Each row comes from the steps of one path. Every step used is in the known rows, and no mark comes twice. Write the path behind each row, first mark first.
(in the rows, 128 means zero)
Known rows
tufo > zugem > fedoz > fidem: [171 150 115 144 122 127 165 126 157 162 137 123 193 193  74 119 133  88
 136 102 140 106]
lagi > tufo > zugem > fedoz > fidem: [148 156 101 139 141 130 162 123 137 186 126 118 187 172  71 126 120 102
 136  93 143 129]
pogosod > fidem: [137 115 119 118 110 127 152 110 133 108 131 137  43 130 148  99 113 124
 107 142 122 108]
lagi > tufo > fidem > fedoz > zugem > pogosod: [139 114 143 159  90 119  62 155 118 141 123 125 147 110 156 157 119 143
 143 117 132 127]
seki > lagi > tufo > zugem > pogosod > fidem > fedoz: [131  82 152 164 106 144  76 117 100  91 123 114  56 130  98 141 186 132
 107 163 128 167]
fidem > pogosod > zugem > tufo: [103 132 149 109 168 142 115 123 129 114 134 103 118 106 168 128 132 109
 132 159 134 172]
fidem > pogosod > zugem: [127 115 129 115 111 125 129 128 120  78 128 139  50  98 147 132 139 101
 116 182 116 142]
lagi > seki: [108 162 119  99 165 129 188 116 134 106 126 134 110 120 158 122 106 141
 119 146 130  93]
pogosod > fidem > fedoz > zugem: [168 107 130 158  53 119 105 150 142 137 131  98 113 105 144 119 174 140
 116 121 127 120]
fedoz > fidem > pogosod > zugem: [137 124 123 111  99 116 129 135 115  90 141 132 103 111 121 123 119  83
 119 161 124 144]
lagi > tufo: [108 140  98 102 139 119 181 120 122 150 109 147 103 110 131 114 104 148
 121 113 121 120]
seki > lagi > tufo > zugem > pogosod: [111 115 150 130 140 131 130 112 103 117 120 148 103 148  88 151 131 128
 126 154 137 138]
seki > lagi > tufo > fidem: [ 80 135 101 101 169 131 138 123 108 110 116 151 141 112  99 133  97 176
 119 120 122 126]
fedoz > zugem > pogosod > fidem > tufo: [147  96 159 140  70 131  70 114 122 145 144 120  29 122 170 138 133  88
 136 142 142 119]
fedoz > zugem > tufo > fidem > pogosod: [115 150 165 132 174 130 108 140 127 156 141 111 238 119 155 145 113 141
 158 121 132 129]
fidem > fedoz: [146 124 103 127  91 115 160 142 144 124 115 135 121 112 129 106 173 152
 117 109 104 111]
seki > lagi > tufo > zugem: [105 128 114 115 142 132 162 122 111 146 115 139 134 129  58 136 151 155
 118 131 126 127]
seki > lagi: [111 132 113 103 135 117 178 121 133 100 120 150 127 128 103 119 138 152
 113 125 123 120]
pogosod > zugem > fedoz > fidem: [154 141 104 124 110 130 127 134 160 128 139 105 127 150 126 120 102  74
 124 119 156 145]
tufo > zugem: [146 127 124 125 103 128 173 128 136 151 127 145 114 153  91 117 144 125
 126 137 119  78]
fedoz > zugem > tufo: [126 155 148 119 141 125 144 141 154 205 133  96 222 130 153 125 115 141
 149  90 154 119]
fedoz > fidem: [141 143 104 103 106 106 185 132 137 140 133 146 152 144 106  98  96 115
 124 102 128  96]
seki > lagi > tufo > fidem > pogosod: [ 79 129 115 112 189 126 134 117  87  76 116 160 139  98 103 145 120 170
 120 148 104 153]
pogosod > fidem > fedoz: [152 103 114 140  85 127 127 130 137 103 125 119  59 112 144  98 165 140
 102 132 109 123]
seki > lagi > tufo > zugem > pogosod > fidem: [116  96 163 143 135 145  97  97  98  94 129 134  40 150 105 143 132 116
 111 174 143 151]
pogosod > zugem > tufo > fidem: [100 133 135 102 160 157  86 136 145 140 142  94 129 124 160 126  84 127
 137 134 144 134]

Write each row's path
[170 111 155 159  60 106 104 152 140 131 126 123 138 125 159 143 160 121
 137 123 133 117] -> fidem > fedoz > zugem > pogosod
[124 147 122 147 182 129 150 114 108 127 125 128 215 152  47 150 162 113
 129 125 131 181] -> seki > lagi > tufo > zugem > fedoz > fidem > pogosod
[167 146 133 154 140 122 161 120 134 129 137 136 193 177  78 132 153  79
 138 128 125 131] -> tufo > zugem > fedoz > fidem > pogosod
[146 124 151 151 109 137  94 146 151 179 138  60 176 111 161 116 165 147
 131  98 145 150] -> pogosod > fidem > fedoz > zugem > tufo
[ 97 146 148 115 206 138 128 119 120 118 134 132 186 126 157 125 105 140
 144 131 115 135] -> zugem > tufo > fidem > pogosod
[ 96 118 119 114 148 138  89 128  95  88 124 140  64  85 144 147  99 126
 122 175 110 150] -> lagi > tufo > fidem > pogosod > zugem
[153 125 163 139  82 106 126 132 138 137 132 143 121 141 165 144 105 107
 142 135 148 102] -> fedoz > zugem > pogosod
[115 124  90 127 125 128 121 145 118 132 110 133 136  99 125 121 132 171
 122 105 100 118] -> lagi > tufo > fidem > fedoz
[135 127 127 143 153 144  84 123 138  68 134 129  94 127 158 154 118  94
 128 169 124 155] -> tufo > fidem > pogosod > zugem > fedoz
[114 136 122 126 159 142 110 143 146 149 128 104 197 123 146 111 140 167
 139  91 117 126] -> zugem > tufo > fidem > fedoz
[152 155 119 138 155 110 172 115 137 107 130 146 180 155 122 120 127  88
 132 114 123 147] -> zugem > fedoz > fidem > pogosod
[101 151 133 105 186 143 135 126 141 153 134 123 179 142 150 112  84 150
 142 102 132 111] -> zugem > tufo > fidem
[138 105 145 126  92 138 112 111 118 149 133 149  52 151 114 136 159  89
 142 142 120  96] -> fidem > tufo > zugem > pogosod
[142 101 157 134 106 126 118  99 126  78 135 148   4 149 179 114  98  94
 115 163 135 119] -> zugem > pogosod > fidem
[ 87 138 102  99 158 122 174 118 115 124 108 149 128 108 100 126 125 169
 113 117 126 143] -> seki > lagi > tufo
[158  87 149 155  81 126  96 117 130  75 130 131  22 131 175 112 151 112
 110 153 121 134] -> zugem > pogosod > fidem > fedoz
[116 153 151 122 151 135 110 146 148 190 141  97 229 136 153 134  90 151
 157  92 149 104] -> fedoz > zugem > tufo > fidem
[132 128 105 145  92 121  97 166 124 173 119 112 185  90 125 142 136 175
 135  97 118 116] -> lagi > tufo > fidem > fedoz > zugem
[141 147  86 117 129 129 151 119 150 171 132 126 156 151 110 112 138  90
 139  71 130 129] -> zugem > fedoz > fidem > tufo
[ 99 138  97 106 153 128 148 126 116 136 116 153 111 117 130 122  76 157
 127 115 115 103] -> lagi > tufo > fidem
[121 110 144 155 107 121  58 153 110 115 121 121 172 106 126 170 140 165
 135 121 136 151] -> seki > lagi > tufo > fidem > fedoz > zugem > pogosod
